Every row comes from one small tree of marks. Brackets hold a mark, then the marks that hang from it, in the order of their numbers. Every link used is in the known rows. Which tree was each row made from?
Known rows
(K985 (K952 (K93 K492) K114 (K115 K889))): [ 27.3   5.0   1.9  13.8  40.4   8.6 -24.0  37.2 -10.0  -5.1  25.6  -0.1
  -5.5 -10.2   4.8   6.8 -14.4   4.6  -6.4 -11.2 -15.3  11.5  21.3  16.1]
(K114 K879 (K952 (K115 K889))): [-13.4 -12.5   9.2 -11.2  11.6  -0.6  -0.2   6.1   2.3 -11.7  -0.8   0.5
  -2.4  -4.7   4.4  -8.4 -20.3  10.0 -24.7  -9.8   4.9   3.2   9.6  12.3]
(K889 K93 (K952 K115)): [ -1.5   2.0 -10.6  -9.1  35.4   4.8 -15.2  29.8   0.5 -12.4  10.9   7.7
   7.9   0.3   4.5  -2.2  15.5   6.9   9.0 -16.2 -10.8   9.3   7.6  -4.6]
(K115 (K985 K952)): [  7.9   1.6  -6.4  12.8  20.4   1.6 -22.7  10.0  -0.3  -6.3   5.7  -4.8
   2.9   2.8   4.6   2.7  -1.9   1.2  -6.2   2.9  -6.5  16.2  -5.2  -4.5]
(K985 (K952 K93 K114)): [ 22.4   1.9  -3.5  14.6  24.9   2.6 -19.7  25.4  -9.8  -1.6  19.9  -2.5
  -4.8  -7.4   3.3   4.5  -3.7   3.7   1.5  -1.0 -16.3  12.1  11.1   8.7]
(K958 K115): [  1.0   0.6   3.1 -11.1  -2.2  -3.0   6.9  -2.3   0.5   0.0  -7.6  -4.4
  -2.6   2.3   3.5  -3.8  -0.3   0.0  10.2   8.9   3.0   0.8   1.3  -6.1]
(K713 (K115 (K889 K952))): [-16.9  -4.8  -0.1  -6.1  12.7  -1.2 -16.9  25.1  -1.9  -5.3  15.7   0.7
   1.8  -3.9   1.9   1.0   6.4   2.4   0.0 -11.0  -8.7   9.0   3.3   5.4]
(K889 (K93 (K492 K879 K985)) (K952 K114)): [ -1.3   5.8   1.6   8.0  20.7   3.5 -13.0  13.0  -3.5  -5.4  30.7   8.8
   6.6   1.5   3.5   3.5  13.6   1.8  25.9 -28.7 -12.8  19.5   8.4   1.9]
(K985 (K952 (K93 K492) K114 K115)): [ 33.2   9.4   1.7  14.3  33.9   7.2 -20.1  27.3  -8.9  -4.9  20.7   5.2
  -3.2  -6.8   5.1  10.3  -6.7   0.7   0.7   0.7 -13.3   9.8  20.7  18.5]
(K93 (K492 K879 (K985 (K952 K115)))): [13.1 10.3 13.5 12.8 -0.3  7.4 -3.1 -6.0 -3.1 -5.3 17.3 11.7  2.6 -0.4
  3.4  8.7 -4.3 -4.0  0.3 -6.5  1.1 15.2  3.1 23.8]
(K93 (K492 K879 (K985 K952))): [  5.4  10.0  12.8  14.3 -12.8   4.3  -8.3 -15.1  -2.9   0.4  16.2  10.1
   3.7  -1.6   2.5   8.1  -4.3  -3.7   2.6  -6.5   1.4  13.5  -1.2  16.1]
(K713 (K115 (K889 (K93 K492)))): [ -6.7  -0.9  -0.8  -0.9   3.6  -0.7 -10.9  21.4  -6.4  -5.3   8.4   4.3
  -2.1 -11.7  -0.1   5.9   1.3   1.1   7.0  -8.0  -2.4   9.2   8.1   0.9]
(K713 (K115 K889)): [-8.7 -6.2  4.1 -3.1  3.4 -2.3 -5.6 19.0 -4.8 -4.3  9.7 -1.8 -3.8 -7.2
 -1.1  2.3 -1.1  1.5 -1.1 -3.8 -2.9  7.9  1.7  9.1]
(K114 (K492 K985) K879): [-17.2  -9.5  19.7   2.5  -1.6   1.7   7.9   4.7  -4.1  -7.1  -9.3  -7.8
  -4.1   0.8   4.6  -3.9  -3.2   9.2   2.1  -9.2   3.5   0.4  -2.4   2.3]
(K115 (K889 (K93 K492)) K985): [ -3.7  -3.0 -10.0   6.5  21.6   0.8 -20.0  22.0  -2.6  -7.3   6.3  -9.3
   0.8  -4.8   2.6  -1.2 -11.5   4.1   2.2 -23.1  -5.1   9.1   2.7 -21.8]
(K889 (K93 (K492 K879)) (K952 K114 K115)): [ 11.9   7.2  -6.5   5.0  36.6   4.5 -16.4  28.6  -0.4 -11.5  30.0   9.1
   4.7   2.1   5.3   4.3  17.3   3.4  12.7 -27.9 -13.5  20.7  15.2  10.3]
(K952 (K114 K492 K879) K115): [  9.9  -8.1  11.7   5.7  36.6   3.8   5.8  28.4  -2.8 -13.4   3.4  -9.5
  -8.4   1.9   6.0  -0.5   4.6   9.1  -4.5  -5.3  -4.4  12.4  10.4  17.0]
(K958 (K115 (K985 (K952 K114)))): [ 15.0   1.7  -1.8   4.9  30.6  -1.3 -13.9  13.7  -2.0  -6.2   5.0 -11.5
  -2.8   5.5   7.6  -0.5  -1.4   0.9  11.1  10.2  -7.4  22.3   1.1  -6.6]
(K952 K93 (K114 K879) K115): [ 20.3  -7.9   3.2  -1.1  31.4   1.6  -0.2  30.8  -9.8 -10.5  20.5  -9.3
  -4.5  -0.7   4.6  -0.7 -13.3   3.8  -2.6  -5.3 -12.8   1.6  16.6  12.0]
(K492 K879 K985): [ -2.0  -1.8  10.4   4.5 -11.8   1.2   9.1  -7.9  -4.2  -3.8  16.1  -1.6
   1.6   3.9  -1.3  -2.4  -1.1  -0.3   8.0 -16.6   0.3  10.2  -7.5  10.6]
(K115 (K889 K93 K952) K985): [-14.5  -7.4 -16.7  -1.2  39.4   0.5 -30.0  37.2  -0.2 -11.7  14.8 -11.0
   6.0  -0.5   5.0  -7.4   0.1  10.3   2.3 -33.0 -14.6  14.7  -1.1 -25.1]
(K93 (K492 K879 (K985 (K952 K114 K115)))): [21.3 10.6 14.2 17.9 16.0  7.7 -4.8  0.5 -5.2 -5.3 26.8  9.3 -0.5  0.0
  2.8 10.2 -1.4 -3.8  5.9 -6.5 -4.4 21.2  5.8 27.7]
(K713 (K115 (K889 K93) (K985 K952))): [ -2.1  -5.4  -9.9   7.1  26.8  -0.7 -28.8  37.4  -7.3 -13.9  14.9  -5.1
  -0.8  -8.4   2.6   3.6   1.4   4.9   0.9  -7.3 -11.3  27.7  -0.7  -2.4]

Write each row's tree
[ -3.4 -10.8   3.4   5.2   9.9   1.5  -5.4  37.6  -6.2 -16.7  -2.5  -9.8
 -11.7  -9.9   2.6  -9.4  -7.1  19.8 -12.4 -42.3  -5.5   9.2  18.1  27.7]
(K114 (K492 K879) (K952 K93 (K115 K889)))
[ -4.5  -4.5   8.2   4.0   6.3   1.3   3.0  12.3   0.6 -15.5 -12.6   0.3
  -8.2  -1.2   2.5  -4.1   9.5  13.6  -7.7 -24.3   2.4  15.3  10.4  35.0]
(K114 (K492 K879) (K952 K115))
[ 12.5  -2.2  -9.6   3.8  54.2   3.1 -24.4  44.5  -5.7 -13.4  23.0  -9.1
   2.6   6.5   7.3  -0.7   4.8   3.2  11.4 -20.0 -24.3   8.4  14.0   1.7]
(K889 (K952 K93 K114 (K115 K985)))
[ -4.1  -4.8  -3.6 -13.7  11.8  -2.2  -2.0  19.9  -2.7  -4.0  -1.2  -9.7
  -3.2  -5.8   3.0 -10.3  -6.7   7.9   7.4 -11.0   0.1   6.5   3.0 -18.0]
(K958 (K115 (K889 K93)))
[ 13.6   0.8   7.6  13.7  23.2   6.3 -10.3  16.5 -12.3  -2.0  21.2   0.1
  -4.1  -4.3   1.8   2.3  -7.0   3.2  15.4  -2.1 -13.0  10.8   6.8   8.9]
(K492 (K985 (K952 K93 K114)))
[ 16.1  -5.6   7.0   2.7  31.2   2.8  -9.0  33.8  -9.5  -7.5  25.6  -9.1
  -4.8  -6.3   5.6   2.5 -24.5   2.5 -10.4 -17.3 -11.0  -1.0  22.8   7.7]
(K952 (K93 K492) (K114 K879) (K115 K889))
[ 14.9   9.3  -2.2  12.9  -1.4   3.5 -25.2  10.9  -6.3   2.9   8.5   6.7
   0.8  -9.8   4.5   8.4  -9.0  -0.1  -3.9   1.6  -7.3   1.0  11.7   4.3]
(K985 (K952 (K93 K492)))
[-10.7 -12.6  -3.7   3.0  44.7  -1.8 -25.4  31.5   0.4  -9.8  24.5 -18.0
   3.0   6.2   7.3  -5.5  -8.0   6.5  -7.6 -27.0 -16.0  16.0   1.2 -14.5]
(K115 (K889 (K952 (K114 K879))) K985)
[-11.1  -0.5   0.9  -1.1   7.2  -0.8 -23.3  30.2  -5.9  -2.8  18.9   1.1
   1.4  -8.7   3.5   5.5  -0.4   1.2   1.6 -16.5 -12.4  -0.3  13.9   5.9]
(K713 (K115 (K889 (K952 (K93 K492)))))
[-12.1 -10.3   2.2  -2.7  32.9  -0.5 -16.9  25.1  -0.1  -4.4  23.5  -7.5
   1.0   0.4   5.1  -6.0  -4.4   7.6 -11.3 -22.0 -11.9  10.3   5.8  -5.4]
(K115 (K889 (K952 (K114 K879))))
[ 15.3   0.3   0.0   2.5   5.4   2.7  -8.3  26.5  -7.8  -7.5  20.3  -5.7
  -1.8  -7.7   2.1   1.6 -19.1   1.9 -11.2 -31.3  -7.1  -0.6  15.6  14.4]
(K952 (K93 (K492 K879)) (K115 K889))
[ 21.7  -0.3   4.0  11.2  48.8   7.1 -13.6  32.4  -4.5  -8.6  23.3  -1.4
  -5.0  -3.8   2.8   1.9  -4.9   7.1 -10.4  -6.3 -10.1  21.5   8.5  16.5]
(K985 (K952 K114 (K115 K889)))
[ 14.7   2.7   8.8  14.9   1.1   1.3  -2.3   8.6 -11.5   0.0  26.7  -4.1
  -3.8  -2.2   0.8   5.2  -7.0  -1.8  18.9 -20.4 -11.5   5.5  13.5  13.8]
(K952 (K93 (K492 K879 K985)) K114)
[  9.6   5.9   7.2   4.6  37.4   7.6 -13.9  27.2  -7.6  -6.1  23.7   5.1
   1.9   0.9   5.7   4.4   0.4   1.4  20.9 -16.1 -17.3   0.4  20.0  11.0]
(K889 (K952 (K93 (K492 K985)) K114 K115))
[ 25.9  -4.2  -5.2   9.3  47.0   2.0  -9.6  40.3 -10.2 -13.8  18.0 -15.2
  -4.6   3.6   3.6   0.8  -5.2   2.2  10.7 -12.8 -18.3   8.1  13.7   5.7]
(K952 K93 K114 (K115 K985))
[ -7.2  -8.4  -7.0   8.2  38.3   1.4 -20.0  49.0  -3.5 -10.8  25.6  -9.9
  -2.7  -3.6   3.5  -7.5  14.3  18.1   3.3 -47.9 -16.5  25.6   6.3   0.0]
(K115 (K889 K93 (K952 (K114 (K492 K879)))))
[-16.7  -8.0 -11.8  -1.8  32.2  -2.1 -28.2  40.2  -4.1 -14.8  17.4  -6.0
   3.7  -2.3   4.1  -0.3   9.1   5.6   8.3 -20.4 -15.1  20.3   0.7 -10.9]
(K713 (K115 (K889 K93 K952) K985))
[ 16.1 -10.8  -1.3  13.8  59.6   4.7 -14.6  64.4 -12.0 -17.5  12.1 -27.3
 -12.9  -3.0   4.7  -3.8  -7.9  16.1   2.4 -34.5 -19.6  11.5  16.2   8.2]
(K952 K93 (K114 K492) (K115 K889 K985))
[  6.8  -6.1 -10.4  11.3  26.1   1.0 -32.0  34.5  -8.0  -7.9  15.4 -16.1
  -1.4  -5.8   4.6  -2.6 -19.0   6.7 -12.7 -18.0 -14.1  12.3   2.6  -8.9]
(K115 K889 (K985 (K952 K93)))
[ 26.2   9.0  -2.0  11.5   7.2   4.6 -18.4  18.1  -7.1  -6.0  20.0   6.7
   0.8  -6.8   4.9   9.0  -7.1  -0.5 -10.7  -9.1  -8.2   9.8  13.8  20.7]
(K985 (K952 (K93 (K492 K879)) K115))
[-12.8  -5.6  -5.4 -10.7  26.3  -3.6 -17.3  22.5   1.9  -6.8   4.2 -16.4
   2.8   7.3   8.1  -9.2  -5.5   5.6   3.7 -17.3  -7.4   9.4  -0.6 -19.7]
(K958 (K115 (K889 K952) K985))
[  7.6  -1.4 -13.6   1.8  64.7   4.4 -21.8  44.6  -1.4 -17.4  21.0  -2.2
   4.5   7.4   6.3  -1.8  15.9   6.5  16.6 -20.7 -20.2  21.4   8.4  -6.1]
(K889 K93 (K952 K114 (K115 K985)))
[ -3.6  -7.4  -8.4  -9.6  23.0  -3.6  -9.5  25.0  -2.3  -9.7  -0.8 -18.2
  -3.3  -0.3   4.9  -9.1 -10.8   7.1  10.2 -13.8  -4.3  12.7  -0.8 -25.4]
(K958 (K115 (K889 K93) K985))
[  5.8   1.6   8.0  11.4  -3.6   3.2  -4.9  -5.3  -5.0  -4.5  20.0   3.1
   2.6   0.9   1.3   1.2  -0.7   0.9   1.3 -10.6  -2.1  21.1  -8.0  15.8]
(K492 K879 (K985 K952))
[ 25.6   7.3  -1.9  20.8   9.8   1.6 -21.1  16.1  -8.3  -0.1  28.1   1.5
  -2.8  -6.9   4.4   9.3  -3.3  -0.3  -0.7 -11.0 -14.2  16.8  14.4  18.3]
(K985 (K952 (K93 (K492 K879)) K114))
[ 16.5  -2.9   9.7  13.2  40.4   6.3  -9.4  30.4  -4.3 -12.7   7.8  -2.7
  -6.4  -1.7   8.1   3.4   3.8  10.9 -10.9   1.3  -6.9  21.6   8.5  21.5]
(K985 (K952 (K114 K492 K879) K115))
[-18.0  -6.1  16.3   7.5  -9.5   1.6   6.5  -3.5  -1.8  -9.5 -11.2   0.2
  -7.8  -2.7   0.9  -7.4   5.5  13.3   6.9 -25.3   4.3  12.7   1.9  25.5]
(K114 (K492 K879 K985) K952)
